Known rows, with every step that occurs
Q > L > G: [ 1.63  1.64  2.02  0.04  0.87 -1.62  0.47 -1.23 -1.64  2.01  0.04 -2.08
  0.13 -0.31  0.83  1.76  3.51  2.27  0.02 -1.12 -3.38 -0.55 -0.38]
G > L > P > Q > C > U: [ 3.57  3.05  0.59 -1.33  0.03 -2.83  1.27 -1.69 -1.03  1.24 -2.46 -1.49
  1.00 -3.42  2.97  2.79  3.44  5.76  0.00  0.52 -4.12  1.53 -0.36]
G > U > L: [ 1.82  2.08  1.76 -1.15 -0.62 -0.41 -1.19 -1.07 -1.20  2.51 -1.58 -1.72
  2.39 -0.96  0.00 -1.53  4.31  1.88 -0.08 -0.52 -1.84 -0.75 -1.48]
G > C > P > L: [-0.19  2.18  2.53 -0.81 -0.84  0.24  1.51  0.44  1.23  3.35 -0.88 -1.43
 -0.22 -0.48  0.69  1.92  3.40  0.62 -1.96  0.59 -2.45 -0.49 -1.57]
L > P > Q > C > U: [ 3.52  2.42 -0.35 -0.46  0.34 -3.03  1.06 -1.49 -0.28  0.68 -3.12 -1.55
  1.22 -2.22  3.30  2.81  1.96  3.94  0.81  0.47 -5.12  1.75  0.60]
G > L > C: [ 1.93  0.42  3.58 -1.76  1.25 -0.26  1.44  0.32  0.15  2.85 -0.46 -1.82
  1.77 -1.28 -0.09  0.15  6.01  3.07 -0.66 -0.64 -1.23  0.78 -1.12]
Q > L > P: [ 2.18  3.18  1.09  0.89 -0.07 -1.44  0.87 -1.67  0.04  2.68 -1.55 -1.59
  0.25 -1.63 -0.37  0.68  2.94  3.25 -0.13 -0.53 -3.91  0.60 -0.90]
G > C > P: [ 1.46  1.81  2.64 -1.60  0.55  0.33  2.27 -0.09  1.49  2.24 -1.59 -0.12
  0.89 -1.65  0.32  1.23  3.22  1.28 -0.78 -0.42 -3.07 -0.71 -0.55]
U > F: [ 1.00  0.23  2.19  0.29 -0.59 -0.55  0.32  1.04 -0.73  1.33 -1.21  0.05
  2.63  0.15  1.45 -1.11  3.99  1.62  0.56  0.19 -2.67 -0.12 -0.10]
P > Q > L > G: [ 1.64  1.03  2.49 -1.24  1.24 -1.36  0.76 -1.79 -1.19  1.33 -0.65 -1.87
  0.52 -0.78  1.32  3.40  2.69  2.15  0.01 -0.23 -4.66 -0.14 -0.08]
Q > L > G > C > U > F: [ 2.51  1.07  2.23 -1.34 -0.61 -1.80  1.36 -1.03 -2.19  1.40  0.33 -1.44
  1.54 -2.39  2.85  0.98  4.12  4.37  0.54 -0.53 -3.37 -0.96  1.17]
P > Q > L > G > C: [ 2.01  0.93  3.35 -2.76  1.13 -0.92  1.61 -1.81  0.26  1.71 -0.25 -1.44
  0.65 -1.71  0.68  4.08  3.59  2.63 -0.25 -0.62 -4.36  0.34 -0.06]
Q > C > U > L > P: [ 2.76  3.94  0.45  0.80  0.36 -3.04  0.57 -2.39 -1.50  2.10 -2.42 -1.47
  1.47 -2.78  2.28  0.66  2.77  5.33 -0.08 -0.51 -2.81  0.93 -0.21]
U > G > C > P: [ 1.60  1.97  3.08 -1.62  1.54  0.67  2.72 -0.73  1.27  2.06 -1.51  0.68
  1.69 -1.43 -0.18  1.04  2.51  1.91 -0.98 -0.79 -2.45 -2.49 -1.19]
P > Q > C: [ 1.86  0.17  1.41 -0.10  0.19 -1.85  0.45 -0.10 -0.23  0.82 -1.80 -0.51
  1.70 -0.55  2.32  3.54  3.11  1.79  0.33  0.42 -3.33  2.29 -0.18]
G > L: [ 1.39  1.38  2.53 -0.77 -0.08 -0.65  0.31  0.36 -0.41  2.21 -1.22 -1.21
  0.66 -0.93  0.45 -0.09  5.36  2.61 -0.22 -0.41 -1.67  0.17 -1.58]
Q > C > U > G > L: [ 2.90  1.94  1.08  0.24  0.10 -2.44  0.73 -0.77 -2.79  1.23 -1.05 -0.94
  1.24 -2.15  2.79  1.21  4.57  5.12  0.38 -0.47 -0.77 -0.63 -0.93]
G > U > L > C: [ 2.24  1.11  2.88 -2.16  0.69  0.08 -0.04 -1.14 -0.69  3.12 -0.69 -2.37
  3.49 -1.11 -0.51 -1.24  4.92  2.41 -0.52 -0.76 -1.47 -0.08 -0.95]
C > U > G: [ 2.45  1.30  0.76  0.28  1.05 -1.47  0.50 -0.29 -1.22  0.70 -2.33 -1.42
  0.94 -0.48  2.24 -0.47  3.33  1.85  1.30 -0.47 -2.30 -2.00  0.02]
U > G: [ 1.57  0.90  1.98  0.24  1.32 -0.51  0.56 -0.13 -0.12  1.53 -1.67 -0.41
  1.62  0.49  0.22 -0.18  3.44  1.26  0.27 -0.82 -2.02 -1.59 -1.19]
L > G: [ 1.65  0.77  1.89 -1.14  1.80 -1.32  0.56 -0.25 -0.60  1.55 -0.91 -1.74
  0.98  1.01  1.06  0.58  3.66  1.18  0.36 -1.34 -3.46 -0.76 -0.61]
C > P > L: [-0.59  2.35  1.69  0.73 -0.64 -0.24  0.69  0.56 -0.25  2.97 -1.31 -1.95
 -0.31  0.44  1.33  1.20  2.65  0.18 -1.61  0.97 -2.81 -1.07 -1.46]
Q > C: [ 1.81  0.71  0.87  1.04 -0.33 -1.91  0.28  0.38 -0.67  1.56 -1.24 -0.75
  1.26 -0.04  1.71  1.83  3.91  1.92  0.44 -0.47 -2.00  1.94 -0.59]

Rows
[ 0.45  2.19  1.48 -1.75 -1.29 -0.03  0.09 -0.40 -2.52  2.87  0.51 -1.94
  2.53  0.66  2.00 -0.44  2.41  1.61 -1.88  0.57 -3.85 -3.13 -1.47]	C > P > L > G > U > F
[ 1.22  2.71  0.30 -1.07 -0.95 -1.52  0.02 -0.99 -2.61  3.16  0.51 -2.70
  1.13  0.51  2.18  2.44  2.42  1.95 -1.90  0.11 -3.33 -1.07 -1.94]	Q > C > P > L > G > U
[ 2.71  0.60  0.17 -0.14 -0.26 -2.69  0.37 -0.15 -1.35  0.04 -2.52 -1.46
  0.99 -1.46  4.18  3.30  3.06  2.40  1.28  0.86 -3.69  1.77  1.09]	P > Q > C > U
[ 1.03  2.35  2.41 -0.14  0.15 -0.23  1.51 -1.53 -0.53  1.68 -1.74 -0.70
  0.47 -2.49  1.38  3.27  1.42  1.76 -0.82  1.28 -4.54 -0.64  0.12]	C > P > Q > L
[ 2.73  0.46  1.97 -0.96  0.66 -1.36  1.30 -1.16 -0.89  1.26 -1.41 -3.03
  1.00 -2.70  2.65  2.79  3.69  2.62  0.66  0.94 -3.65  1.06  1.68]	P > Q > L > C > U
[ 3.71  2.63  0.20 -0.40  1.33 -2.65  1.49 -2.24 -0.59  0.56 -2.94 -0.72
  1.92 -1.96  2.73  2.65  1.46  4.56  0.54  0.05 -4.50 -0.09  0.00]	L > P > Q > C > U > G
[ 1.57  1.54  2.99 -0.67  1.12 -0.34  0.78 -0.40 -0.77  2.14 -1.07 -0.37
  1.34 -0.78 -0.13 -0.20  4.74  3.19 -0.47 -0.78 -1.09 -1.64 -2.16]	U > G > L
[ 1.59  1.71  2.99 -0.04  1.11 -0.16  2.33 -1.16 -0.43  2.88 -0.31 -1.64
  1.21 -2.31  0.27  1.79  2.86  2.16 -1.27  0.15 -2.75 -0.48  0.14]	Q > L > C > P
[ 1.70  2.61  3.11 -1.86  1.11 -0.43  2.61 -1.91 -0.42  2.60  0.19 -1.03
  0.34 -2.24  0.31  2.79  2.58  2.89 -1.26 -1.05 -3.85 -1.58 -0.46]	Q > L > G > C > P
[ 1.54  1.89  1.16  0.77  0.25 -1.36  1.42 -0.15 -0.74  1.85 -1.35 -0.06
  1.35 -1.12  1.94  2.31  2.26  1.91 -0.64  0.02 -2.81  0.31 -0.45]	Q > C > P
[ 2.67  2.73  1.91 -1.39  0.46 -1.85  1.39 -1.59  0.13  2.12 -1.80 -0.52
  1.57 -2.54  0.95  3.02  3.54  5.20 -0.86  0.02 -3.82  2.13 -1.71]	G > L > P > Q > C
[ 1.98  3.12  2.15 -0.44  1.14 -1.91  0.93 -2.69  0.13  2.21 -2.43 -0.15
  2.43 -2.30  0.84  2.68  2.04  4.57 -1.06 -0.03 -3.84  1.90 -1.07]	U > L > P > Q > C
[ 1.65  1.29  4.29 -3.24  2.15  0.73  2.88 -0.86  0.53  2.38 -1.18 -0.86
  2.21 -2.80  0.75  2.39  3.64  2.94 -1.85  0.67 -3.35 -0.32 -0.54]	G > L > C > P > Q
[ 2.64  1.97  0.90 -0.53  0.67 -2.03  1.27 -1.27  0.71  1.41 -2.54 -0.54
  1.88 -1.16  1.32  3.10  2.16  3.30 -0.17  0.04 -4.79  2.34 -0.71]	L > P > Q > C
[ 2.71  0.07  1.46 -0.79  1.16 -1.39  1.11  0.48 -0.37  1.43 -1.69 -2.89
  1.36 -0.97  2.22 -0.01  4.59  1.71  1.10 -0.28 -2.57  0.44  1.12]	L > C > U
[ 2.12  0.55  4.04 -1.68  2.31  0.13  1.81 -0.48 -0.22  2.71 -0.26 -0.97
  2.42 -1.09 -0.69 -0.03  5.47  3.67 -1.02 -1.06 -0.70 -1.10 -1.77]	U > G > L > C
[ 3.69  3.73  0.59 -0.06  0.66 -2.68  1.38 -1.96 -1.76  1.97 -1.74 -0.95
  1.33 -2.89  1.75  0.87  3.56  6.54 -0.14 -0.81 -2.24 -0.68 -1.47]	Q > C > U > G > L > P
[ 2.62  3.83  1.20 -1.38  0.03 -0.69 -0.40 -2.34 -0.22  3.08 -2.12 -1.74
  2.47 -1.58 -1.08 -1.94  3.25  3.38 -0.52 -0.92 -3.33 -0.61 -1.84]	G > U > L > P
[ 1.61  0.93  2.90 -1.03  2.05  0.22  2.43 -0.05  0.64  2.45 -1.16 -1.21
  2.04 -1.02  0.50  0.88  3.03  1.16 -0.96 -0.16 -3.03 -0.64  0.10]	L > C > P
[ 1.61  1.53  3.55 -2.82  2.03  0.84  2.96 -1.39  1.80  1.39 -2.23  0.99
  2.10 -1.98  0.45  2.76  1.65  1.75 -1.07  0.05 -3.71 -2.08 -0.82]	U > G > C > P > Q
[ 1.14  1.60  2.31 -1.27  1.17  0.07  1.70 -0.45  0.62  1.15 -2.66 -0.34
  1.31 -1.17  1.64  2.15  1.52  0.58 -0.52  0.93 -4.65 -0.81 -0.03]	C > P > Q
[ 1.04  1.69  4.75 -2.19  2.85  0.72  2.40 -1.91  0.45  2.46 -1.86 -0.52
  3.06 -2.70  0.55  2.13  2.19  2.30 -1.96  0.60 -3.32 -0.58  0.00]	U > L > C > P > Q
[-0.19  2.34  1.02  1.55 -1.13 -1.41  0.66  0.26 -1.13  2.93 -0.63 -1.42
  0.13  0.12  2.29  2.90  2.51  1.34 -1.83  0.95 -2.21  0.52 -1.51]	Q > C > P > L
[ 1.98  0.72  2.83 -1.31  1.18  0.02  1.43 -0.20  1.26  1.84 -1.31  0.03
  1.65 -0.45 -0.41  0.51  4.15  1.81  0.06 -1.28 -1.68 -1.00 -1.35]	U > G > C
[ 2.88  3.39  2.43 -2.73  1.09 -1.16  1.70 -2.69  1.38  1.86 -3.30 -1.26
  1.41 -3.84  1.19  1.37  2.81  4.38 -0.17 -0.07 -4.43  0.33  0.09]	G > C > U > L > P > Q
[ 1.37  1.02  2.21  0.08 -0.24 -0.94  0.37 -0.94 -0.36  1.34 -1.59 -1.40
  0.42 -1.37  1.20  2.77  3.13  1.58  0.25  0.79 -3.77  0.84  0.03]	P > Q > L
[ 2.43  1.95  1.74 -0.63  0.57 -1.23  0.63 -0.51 -1.78  1.34 -1.78 -1.41
  0.74 -1.78  1.86 -0.48  4.72  3.91  0.54 -0.48 -1.39 -2.17 -0.91]	C > U > G > L
[ 2.89  1.60  1.59 -1.00  0.45 -2.11  0.99 -1.17 -2.12  0.61 -1.80 -0.65
  1.57 -2.66  3.35  2.99  3.75  4.96  0.23  0.47 -2.05 -0.29 -0.52]	P > Q > C > U > G > L
[ 1.08  2.53  4.82 -3.96  2.85  0.34  2.58 -2.79  0.52  2.23 -1.31 -0.06
  2.18 -2.60  0.68  3.15  1.93  2.97 -1.97 -0.49 -4.35 -1.74 -0.55]	U > L > G > C > P > Q
[ 2.73  0.79  1.44  0.31  0.16 -1.77  1.13 -0.59 -1.46  1.89 -0.77 -3.38
  0.56 -2.22  2.05  1.11  4.56  2.70  0.77  0.08 -2.40  0.56  1.35]	Q > L > C > U
[ 1.98  0.57  2.77 -2.59  1.58 -0.85  1.50 -0.22  0.75  1.86 -0.48 -1.25
  1.13  0.01  0.27  1.31  4.45  1.79 -0.02 -1.88 -3.27 -0.14 -0.74]	L > G > C
[ 3.05  3.40  1.06 -1.80 -0.17 -1.60 -0.16 -3.06 -0.62  2.33 -2.15 -0.98
  3.29 -2.44  0.51  1.56  2.28  4.54 -0.76 -0.03 -4.05  1.29 -1.59]	G > U > L > P > Q > C
[ 2.90  1.33  2.14 -2.66  0.68 -1.86  1.59 -1.96 -0.86  0.91 -0.93 -2.44
 -0.04 -2.67  2.69  3.86  3.38  3.30  0.59 -0.23 -4.69 -0.14  1.22]	P > Q > L > G > C > U
[ 1.36  1.45  1.34 -1.73 -0.14 -1.76  0.66 -0.02 -0.62  2.31 -0.34 -3.64
 -0.83  0.21  2.55  1.73  4.61  1.74 -0.23 -0.49 -2.89 -0.42 -0.39]	P > L > G > C > U
